What can hang from each mark:
duder: garu suzo
vogu: loni
suzo: duder somos
garu: figiri redi somos
somos: suzo
loni: vogu
redi: garu loni

In the rows, 128 means zero.
Known rows, with every way that one mark hangs from another:
somos(suzo(duder)): [ 78 143  87  96 107 158 105 141 138  53  84 122 143 113 133 128 126 109]
somos(suzo(duder(garu))): [ 76 124 132  83 124 152 135 127 123  72  93 109 160 119 132 149 114 129]
redi(garu(figiri) loni(vogu)): [169 148 107 175 113  97 137 111 128 180 185 155 123 133 132 163 149   7]
duder(garu suzo(somos)): [126  70 175  65 122 104 124 130  99  71 135 117 130  98 131 165  72 165]
garu(figiri redi(loni(vogu)) somos(suzo)): [119 142  91 218 143 146 127 141 144 214 154 119 128 158 126  85 191 129]
duder(suzo): [136 106 141  92  93 115 137 130 133  85 103 136 125  78 134 147  93 148]
loni(vogu): [105 104  74 111  86 120 146 145 113 100 136 121 129  88 150 147 108  79]
duder(garu(figiri redi(loni)) suzo(somos)): [139  94 186 129 158  91 130 109 118 155 150 116 104 153 122 142 113 148]
somos(suzo): [ 96 108  92 110  86 153 132 145 163  77 101 126 149  84 130 148 130 125]
suzo(duder(garu(redi(loni))) somos): [114 128 119  92 136  88 128 130  90  88 119 126  87 151 136 139 112  84]
duder(garu suzo): [135  83 185  76 108 111 165 123 117 107 111 123 142  80 131 162  80 169]
garu(figiri redi(loni) somos(suzo(duder))): [125 193  95 179 151 155  96 130 149 152 113 135 118 171 116  76 178 131]
suzo(duder(garu(figiri)) somos): [107 127 121  62 148 135  75 108 102  47 152 107 134 154 131 147  79  98]
duder(suzo(somos)): [126  90 130  80 106 113  96 139 113  50 127 133 115  92 133 147  81 144]
suzo(duder): [114 156  80  74  95 133 114 132 121  39  94 137 118 103 141 134  94  83]
duder(garu(figiri redi somos) suzo): [163  92 186 138 158 135 130 121 126 172 139 115 134 123 124 108 110 231]
garu(redi(loni(vogu)) somos(suzo)): [114 133  82 203 120 127 149 161 126 192 127 131 116 127 134  90 190 129]
vogu(loni): [111 132 116  88  63 117 155 147 142  82 131 165 136  88 125 125  89  86]
duder(garu(figiri redi(loni)) suzo): [149 106 192 140 143  96 174 102 139 195 129 116 114 139 122 141 124 151]

Rows:
[116 139 124 110 158 104 107 109 108 110 143 117  98 180 130 130 118  81] | suzo(duder(garu(figiri redi(loni))) somos)
[112 167  87 114 118 170  89 152 128  70  96 140 143 116 126  95 134 149] | garu(somos(suzo(duder)))
[ 81 132 141  98 148 171 110 109 140  94 121  94 168 146 126 143 118 126] | somos(suzo(duder(garu(figiri))))
[135  84 181 111 135  74 152 127  99 134 124 125  93 124 131 148 111 151] | duder(garu(redi(loni)) suzo(somos))
[177 212 121 175 146 144  84 117 144 150 145 170 139 164 106 111 176  80] | redi(garu(figiri somos(suzo(duder))) loni)
[ 85 134 136 128 135 120 163 127 128 135  84 113 122 146 130 131 154 114] | somos(suzo(duder(garu(redi(loni)))))
[200 163  99 176 101  88 143 143 100 178 170 186 115 106 130 138 154  52] | redi(garu(somos) loni(vogu))
[ 91 144 143 145 160 139 141 107 145 157 110 102 131 176 121 122 157 111] | somos(suzo(duder(garu(figiri redi(loni)))))
[160  86 182 118 133 119 155 141 111 149 116 129 125  96 131 113 108 230] | duder(garu(redi somos) suzo)
[148 139  94 146 108 108 146 115 167 155 127 142  96 131 128 135 141  85] | garu(figiri redi(loni))
[ 63 100 125 108 135 147 139 137 125  96  85  97 138 130 140 131 130 147] | somos(suzo(duder(garu(redi))))
[126 117  94 170 132 176  98 145 173 144 130 121 142 128 123  95 158 186] | garu(figiri redi somos(suzo))
[139 139 126 119 158 149 107 120 111 127 134 121 124 154 132  95 114 164] | suzo(duder(garu(figiri redi somos)))
[204 173 106 192 125 107 121 124 115 202 195 172 127 136 123 130 159  52] | redi(garu(figiri somos) loni(vogu))
[147 156 124  76 121 135 126 132  95  79 115 141 135 112 130 123  94 145] | suzo(duder(garu(somos)))
[169 108 184  92 120 122 150 133 107 126 125 139 143  84 123 132  92 210] | duder(garu(somos) suzo)
[131  78 184  81 148 123 104 108 115  95 162 105 142 124 125 156  72 164] | duder(garu(figiri) suzo(somos))
[ 57 122 121 156 148 116 164 135  96 166 107  94 126 160 142 124 165  89] | somos(suzo(duder(garu(redi(loni(vogu))))))
[195 177 127 189 127 137 110 124 167 178 164 174 148 133 101 134 178  97] | redi(garu(figiri somos(suzo)) loni)
[147 156 102 190 131 148 122 136 175 182 128 140 125 143 114  95 183 149] | garu(figiri redi(loni) somos(suzo))
[187 130 193 157 155 105 157 114 130 212 139 135 114 140 114 109 133 194] | duder(garu(figiri redi(loni) somos) suzo)
[137 142 100 144 121 181  96 135 169 119 139 134 163 115 117 111 138 167] | garu(figiri somos(suzo))
[119 126  84 175 122 109 146 124 135 185 152 120 100 143 141 120 153  60] | garu(figiri redi(loni(vogu)))
[ 68 107 135 125 161 164 116 116 144 120 109  84 150 160 133 124 134 145] | somos(suzo(duder(garu(figiri redi))))
